What can hang from each mark:
soli: bivot semisi
bebu: soli
semisi: muvepe soli
kikudoz: bebu masif
ruka: bebu bivot masif
bivot: gagek muvepe ruka
muvepe: bivot

Each row was made from one small tree. Brackets hold a mark, then the marks that hang from it, in alphabetical order. Every link used is in the known rows. Write each row's tree.
(in the rows, 128 means zero)
Known rows:
[bivot muvepe]: [118 105 186 138  93 155 103 127 111 158 108 141 157 106  99 132 148 135
  98 101  99 163 152 101 105 143  99 114 143 138 137 117 139 122 172  96
 150 132 124 135 101  97  93 129 105 152 126 108  88  83 109  80 111 111
 165 150 142 137 119 180 128 137  87 117 110  99 160 120 104 100 152 126]
[muvepe [bivot gagek [ruka bebu]]]: [130 127 173 123 105 182 108 145 111 176  72 157 190 119 136 133 140 128
 121 123  84 170 109 114 121 133 119 131 150 113 140  92 139 146 223  92
 156 129 112 142 123 128  65 119 121 138 149  93 108  68 110  90 116 123
 144 123 110 150 121 190 115  92  99 131 118  89 153  89  98  83 117 125]
[bivot gagek muvepe [ruka bebu]]: [134 128 161 162 104 173 117 142 121 181  83 156 194 103 132 124 127 140
 125 114  83 157 128  98 113 145 105 122 161 132 127  90 136 129 214  84
 144 114 124 138 131 116  78 110 108 137 150  89 102  65 105  81  99 128
 146 141 128 135 125 181 124 109  82 151 118  91 155 104 115  69 125 131]
[ruka bebu bivot masif]: [114 143 203 124  68 184 118 135 112 179  98 152 173 129 102 115 150 142
 111 113  81 188 116 115 103 127 154 136 122 118 129  71 138 160 190  99
 161 120 104 158 112  89  86  85 120 129 135  92 109  87 118  85 106  95
 131 119  78 152  81 179 151 107  78 112 119 147 170 134  88  97 141 145]
[bebu [soli [bivot gagek muvepe]]]: [126  90 182 115  90 164  96 133 132 128  78 146 161 105  97 150 151 119
  82  92  93 163 142  90 107 124 115 117 177 123 154 115 152 105 200 103
 161 133 113 154  98 109  69 131 119 149 141 137  91  71  80 110 113 126
 154 140 128 123  99 200 106 115 117 121 128 103 148  95  99  78 155 130]
[semisi [muvepe [bivot [ruka masif]]] soli]: [130 120 189 166  79 184 125 162  98 142  86 110 165 131 112 109 158 123
  99 101  77 171 133 105  88 133  91 141 153 145 126 108 101 121 175 102
 170 104  99 106 113  94  73 129 143 169 148  87  82  82 102  87 138 132
 158 118 132 149 147 186 123  91  76 124 119 128 195 143 102  83 151 102]
[bebu [soli [bivot gagek [ruka masif]] [semisi muvepe]]]: [130 114 179 110 100 166 118 164 131 123  58 116 151 102 118 139 162 122
  89  96  68 136 127  76  97 106 120 138 165 144 120 105 139 116 212 122
 169 120  94 150 111 113  52 113 138 148 173 116 107  57 100 132 119 117
 149 108 125 128 106 200 104  99 112 134 141 123 163 109 105  61 174 122]
[soli [bivot muvepe [ruka bebu masif]]]: [114 119 183 140  77 189 126 149 120 182 100 134 185 100 116 122 140 148
 118 116  56 151 144  97 102 120 138 125 158 122 122  86 127 135 194 112
 161 116 100 141 120  98  69 110 129 133 156  94 103  73 107  96  92 119
 134 114 116 143 105 195 127 102  83 111 113 103 169 112  96  74 148 139]
[kikudoz [bebu [soli [bivot gagek muvepe ruka] semisi]] masif]: [114 106 173  93 105 190  99 149 135 159  72 148 175  89 116 134 160 129
  98 123  62 173 136  45 114 114 123 133 177 132 133  78 152 117 202 130
 173 107 123 138 102 117  68 102 119 120 169  89 101  67 126 121  97 123
 156 119 110 141 104 168 119 115  91 141 143 110 143 104 101  63 139 136]
[muvepe bivot]: [116 104 200 100  97 165  95 134 103 152  94 147 158 120 105 139 158 122
  98 113  95 175 134 116 114 126 113 123 135 119 148 117 142 141 184 104
 159 143 110 133  98 109  83 132 122 150 128 109  97  87 112  93 127 105
 160 133 121 148 114 193 126 116 104 100 113  95 160 104  86 109 139 119]
[kikudoz bebu]: [109 118 191 107  99 161  88 118 101 160  99 166 172 122  81 128 155 130
 101 129  97 177 142  96 117 122 117 129 128 126 146  94 160 133 158 104
 162 144 130 139  94 107 100 114 102 136 117  86 102  96 136  86 125 118
 155 152 116 147  90 157 128 147  76 127 105 119 152 133  91 111 126 129]
[ruka bebu]: [127 124 201 123  90 146 107 124 105 162  98 161 170 136  89 136 149 133
 105 115  88 163 130 116 113 122 135 126 122 125 138 105 169 141 181  93
 157 147 119 139  99  94 101 112 106 131 122  92 104  97 123  83 131 121
 148 150 119 145  77 167 116 129  77 130 108 135 171 124  89 111 133 136]
[soli [bivot gagek [ruka bebu]] [semisi muvepe]]: [120 124 167 114 120 152 109 145 131 152  77 119 166 103 124 130 155 135
  92  99  68 122 134  96 106  92 111 146 159 141 118  99 136 140 233 110
 168 128  86 133 128 118  59  97 130 135 167  98 123  49 102 119 127 123
 139 115 131 147  99 210 105  99 111 119 111 106 173 100 100  65 152 123]
[ruka [bebu [soli [bivot gagek muvepe] semisi]] masif]: [123 123 186 115  77 177 107 154 140 151  75 143 171 113 108 140 161 131
  99 105  73 156 130  83 109 101 152 140 168 132 119  86 152 119 213 116
 161 104  96 162 105  91  67  93 124 118 159 112 105  74  89 113 113 109
 143 120 108 136  70 187 115  99  92 126 146 148 172 109  92  73 165 150]
[kikudoz masif]: [113 104 202 108 105 153 114 123 103 168 106 144 133 112  94 127 163 142
 106 100  83 190 136  85  97 136 109 119 122 138 135 111 167 140 160 104
 152 146 132 139  87  84 108 134 119 153 133  89  96  86 129  96 109  93
 180 144 111 146 104 164 134 140  79 128 121 119 159 135 100 106 143 138]
[bebu [soli bivot]]: [126  94 204  90  85 151 101 128 118 119  83 145 150 123  78 163 158 116
  81 102  87 155 137 100 108 116 145 116 142 115 161 124 173 121 176 111
 169 163 112 144  86 107  82 136 117 148 128 131  96  89 105 117 127 128
 148 143 122 131  79 193  99 122 115 114 123 119 154 113  79  98 160 124]
[ruka [bebu soli] [bivot gagek muvepe]]: [135 123 180 140  72 178  99 137 133 152  79 160 195 123 117 137 141 126
  96 108 101 186 116 105 119 140 136 123 163 121 157  78 139 129 226  82
 160 110 115 153 117 109  67  99 107 129 143 108  92  76  87  86 103 135
 127 141  99 135  89 186 127  97  99 137 134 123 153 105  99  78 132 137]
[ruka [bebu soli] [bivot muvepe] masif]: [126 130 201 142  50 193 117 151 127 163  92 153 189 129 107 126 147 135
 109 118  81 190 125 101 108 139 162 127 145 125 142  69 134 131 197 101
 163  96 107 152 111  85  71  88 114 120 144  99  86  90 105  84  99 121
 126 126  92 138  83 176 148  95  71 128 139 149 172 128  95  90 149 143]
[muvepe [bivot gagek]]: [116 109 185 105 111 167  89 132 112 155  83 149 158 113 114 134 158 122
  98 104 103 184 124 109 113 130  95 123 153 117 144 112 141 140 205  94
 152 134 114 152 106 114  77 131 125 154 134 118 104  75  97  95 124 100
 168 135 114 145 120 197 125 113 112 113 117  86 149  94 100  94 129 126]

Write each row's tree:
[119  99 183 143 102 145 100 128 116 125  84 111 144 124  88 115 162 114
  70  74  89 162 149 105  83 110  77 139 175 147 137 120 124 113 186  86
 169 132  99 131 106  93  85 130 137 174 135 115  90  66  70  99 145 126
 161 142 133 139 113 206 104 112 105 112 107 127 178 135  99  79 157 112]  [semisi muvepe [soli [bivot gagek]]]
[109  96 190  93 105 151  94 130 127 146  99 122 146  91 103 144 168 132
  78  95  84 135 154  94 109 100 114 126 157 140 119 118 140 128 200 121
 163 139  89 137 102 106  75 111 108 139 135 124 110  67 100 114 109  97
 157 123 146 145  93 209 122 126 114  86 111 102 169 101  86  87 176 129]  [soli [bivot muvepe] semisi]
[129 144 190 126  81 174 114 157 133 143  69 137 168 128 120 122 163 127
  94 104  81 176 107  91 105 111 143 149 148 140 124  68 135 135 226 103
 167  95  95 162 117  95  63  76 127 121 162  99 107  69  97 105 120 111
 132 112  84 142  79 184 136  89  90 137 143 163 175 125 102  71 157 140]  [ruka [bebu [soli [semisi muvepe]]] [bivot gagek] masif]
[135 107 176 106 115 149 108 150 132 116  61 121 152 105 114 150 160 116
  81  91  78 126 129  84 104 105 115 134 163 143 135 114 147 118 217 118
 173 132  97 142 111 124  54 122 128 149 164 120 107  58 101 132 124 132
 147 121 137 132 103 205  90 101 123 133 132 109 160  98 100  63 169 112]  [bebu [soli [bivot gagek ruka] [semisi muvepe]]]
[128 136 183 148  62 198 111 152 135 164  78 154 189 121 121 122 144 135
 109 110  85 197 116  95 108 142 147 130 165 124 140  63 130 127 218  92
 156  90 112 168 118  91  66  88 120 124 153 104  90  75  91  85  95 113
 133 125  84 136  93 182 147  92  86 136 147 137 160 118 105  73 141 151]  [ruka [bebu soli] [bivot gagek muvepe] masif]
[119 123 193 117  89 192 123 155 102 170  88 143 166 113 128 132 150 134
 122 122  74 171 122 103 107 136 126 123 134 118 128 104 129 143 186 113
 159 124 109 140 114 113  68 129 128 150 149  99 102  83 123  97 105 103
 154 108 113 148 134 186 136 102  89 115 123  92 162 108  97  90 141 125]  [muvepe [bivot [ruka masif]]]
[143 137 166 155  87 188 127 167 131 165  65 149 186 104 136 136 142 135
 124 111  72 154 115  74 115 134 136 134 166 146 113  80 142 115 218 111
 151  94 115 152 125 106  59 100 113 120 168  91  97  67 108 100  98 121
 147 117 123 129 113 169 124  99  75 165 152 128 166 105 110  58 151 139]  [bivot gagek muvepe [ruka [bebu [soli semisi]] masif]]
[124 119 173 116 124 158 106 154 117 148  74 120 153 103 137 130 165 124
  94 100  87 137 127  93 109 116  84 142 149 151 123 113 121 134 220 108
 161 116  97 125 124 123  59 118 129 149 161  97 108  56 107 109 126 111
 159 116 144 150 132 200 121 102 106 122 117  90 173 100 105  76 154 107]  [soli [semisi [muvepe [bivot gagek ruka]]]]
[119 101 178 127  96 168 113 133 118 165  99 128 170  90 114 134 139 140
 104 104  72 138 150  99 105 130 110 114 156 123 138 114 129 129 194 110
 159 139 110 132 115 116  69 130 120 151 142 115 100  68 107 103  96 121
 147 123 139 139 123 209 119 116 107 101 108  78 153  98  94  79 148 119]  [soli [bivot muvepe ruka]]
[132 128 180 151  84 181 125 171 118 151  68 139 191 124 135 119 150 128
 111 115  74 168 121 101 101 134 111 143 157 126 140  87 123 125 209 102
 163  94 107 137 117 106  57 117 145 141 172  89  91  72  95  90 126 141
 138 119 107 137 127 184 120  79  85 151 132 117 173 115 111  74 136 123]  [semisi [muvepe [bivot gagek [ruka [bebu soli] masif]]]]
[128 102 186  96 109 139  95 143 134 108  69 124 142 112  98 152 170 113
  65  86  89 137 138  85 102  98 111 136 165 145 139 122 153 115 210 114
 171 137  95 147  95 109  66 116 129 143 153 127 102  64  90 130 136 123
 154 132 130 130  83 205  97 110 123 120 130 121 162 106  96  75 175 122]  [bebu [soli [bivot gagek] [semisi muvepe]]]
[113 104 179  75 128 145  87 123 130 142  79 130 134  95 103 146 168 124
  75  88  89 143 131  91 106  88 112 134 157 135 116 120 155 136 215 113
 162 153  97 160 104 114  77 112 118 141 139 129 127  57  99 130 117  82
 163 124 126 140  85 209 111 128 129  97 116 102 154  95  89  78 167 132]  [soli [bivot gagek] semisi]
[120 112 181 131  85 173 115 137 123 172  99 139 190 102 113 133 137 143
 109 118  66 140 145 106 110 122 129 119 156 121 136  96 135 133 204 104
 163 132 104 126 120 114  73 116 116 137 144 100 107  72 105  98 104 130
 134 128 130 142 104 203 115 109  94 107 106  93 162 102  91  81 139 127]  [soli [bivot muvepe [ruka bebu]]]
[133 106 177 131 105 165 109 128 111 141  71 128 158 118  99 134 146 113
  93  87  85 159 124  99  95 120 107 124 170 128 133 118 137 125 200  94
 164 149 112 140 116 115  76 130 124 164 131 119 105  71  96 113 124 120
 159 129 127 137 116 200 101 112 112 124 117 109 158 110  90  75 147 115]  [semisi [soli [bivot gagek ruka]]]
[135 111 186 157  86 167 115 154  98 134  86 115 167 136 111 123 157 115
  91  98  86 160 136 111  93 137  84 139 150 142 141 118 109 119 182  97
 170 116  99  98 113 106  75 133 131 169 139  89  84  84 100  87 145 144
 156 132 143 149 143 188 109  96  86 124 112 114 189 133  97  89 150  95]  [semisi [muvepe [bivot ruka]] soli]
[123 131 174 114  96 194 103 171 117 142  60 146 185 115 124 127 163 119
 101 130  78 168 122  70 118 112 119 152 163 137 133  78 132 116 201 124
 173  92 106 139 112 121  58  99 127 127 171  85  98  72 119 108 128 131
 146 113 116 144 115 168 122 100  78 149 140 125 162 115 102  70 143 124]  [kikudoz [bebu [soli [semisi [muvepe [bivot gagek [ruka masif]]]]]]]
[125  88 195 112  78 159 103 134 126 127  89 140 162 112  86 155 154 123
  82 101  89 154 152  96 108 123 130 113 159 124 158 121 156 109 183 109
 165 141 110 139  89 103  76 134 115 148 131 129  88  84  94 106 115 131
 146 143 131 128  91 197 106 117 109 111 125 110 155 107  88  92 159 125]  [bebu [soli [bivot muvepe]]]
[115 137 172 122 108 167 121 157 133 162  75 115 167 101 131 118 160 142
 100  99  59 133 132  87  95  91 116 154 159 143 101  85 129 138 226 115
 167 111  83 146 131 108  60  92 138 134 176  94 123  48  99 119 120 106
 141 101 115 144 104 206 118  94  97 120 122 123 179 111 104  58 161 137]  [soli [bivot gagek [ruka bebu masif]] [semisi muvepe]]
[141 136 172 170  79 193 127 161 123 170  71 155 197 108 134 126 131 136
 132 115  71 168 118  81 109 146 129 127 166 132 125  80 138 115 207  98
 146  95 127 156 125 101  69 108 119 132 163  86  91  71 104  88  97 128
 145 126 115 123 119 167 128  99  73 171 145 119 159 110 116  66 137 142]  [bivot gagek muvepe [ruka [bebu soli] masif]]
[110 137 194 146  59 194 117 143 119 188 109 145 185 118 113 110 146 153
 113 116  77 189 129 110 104 137 144 131 139 125 127  66 120 146 197  98
 157  97 105 153 119  84  81  87 114 127 140  89  96  80 107  75  93 101
 131 120  92 149  97 184 160 103  71 108 123 134 174 131  96  88 143 147]  [ruka bebu [bivot muvepe] masif]
[130 111 174 112  97 182 114 159 137 137  65 129 159  91 122 149 155 125
  98 100  71 141 127  70 105 113 128 126 175 138 121 104 142 111 217 124
 161 116 101 159 114 115  50 112 123 137 168 122 106  59  96 128  97 109
 154 109 129 128 110 198 113 101 109 131 147 108 155  94 102  56 173 129]  [bebu [soli [bivot gagek muvepe [ruka masif]] semisi]]
[125 120 172 163  82 192 118 143 124 165  80 131 178 112 111 115 142 128
 110  97  66 167 130  94  94 122 117 132 184 133 121  88 121 117 203 100
 160 105 104 142 126  96  73 110 129 149 149  99  96  69  84  93 112 120
 148 124 120 140 116 195 114  96  82 126 126 126 173 121  99  63 147 129]  [semisi [soli [bivot gagek muvepe [ruka bebu masif]]]]
[122 138 175 127 108 176 117 168 120 160  75 125 170 111 140 120 165 136
 110 113  70 148 121  93 105 109 108 153 148 147 108  87 120 139 222 112
 161  97  90 135 123 110  59  96 134 132 173  80 110  62 107 103 123 110
 147 106 123 154 118 189 130  90  86 128 125 120 184 109 106  73 152 127]  [soli [semisi [muvepe [bivot gagek [ruka bebu masif]]]]]
[128 144 193 139  85 178 135 149  99 182  92 153 175 123 114 124 139 145
 135 125  63 164 120 104 106 132 147 128 122 127 119  90 149 148 176 106
 155 129 121 144 114  99  85 110 118 130 143  78 109  90 135  94 109 112
 144 122 110 142 105 165 128 115  65 144 121 130 171 129  96  93 137 137]  [bivot [ruka bebu masif]]
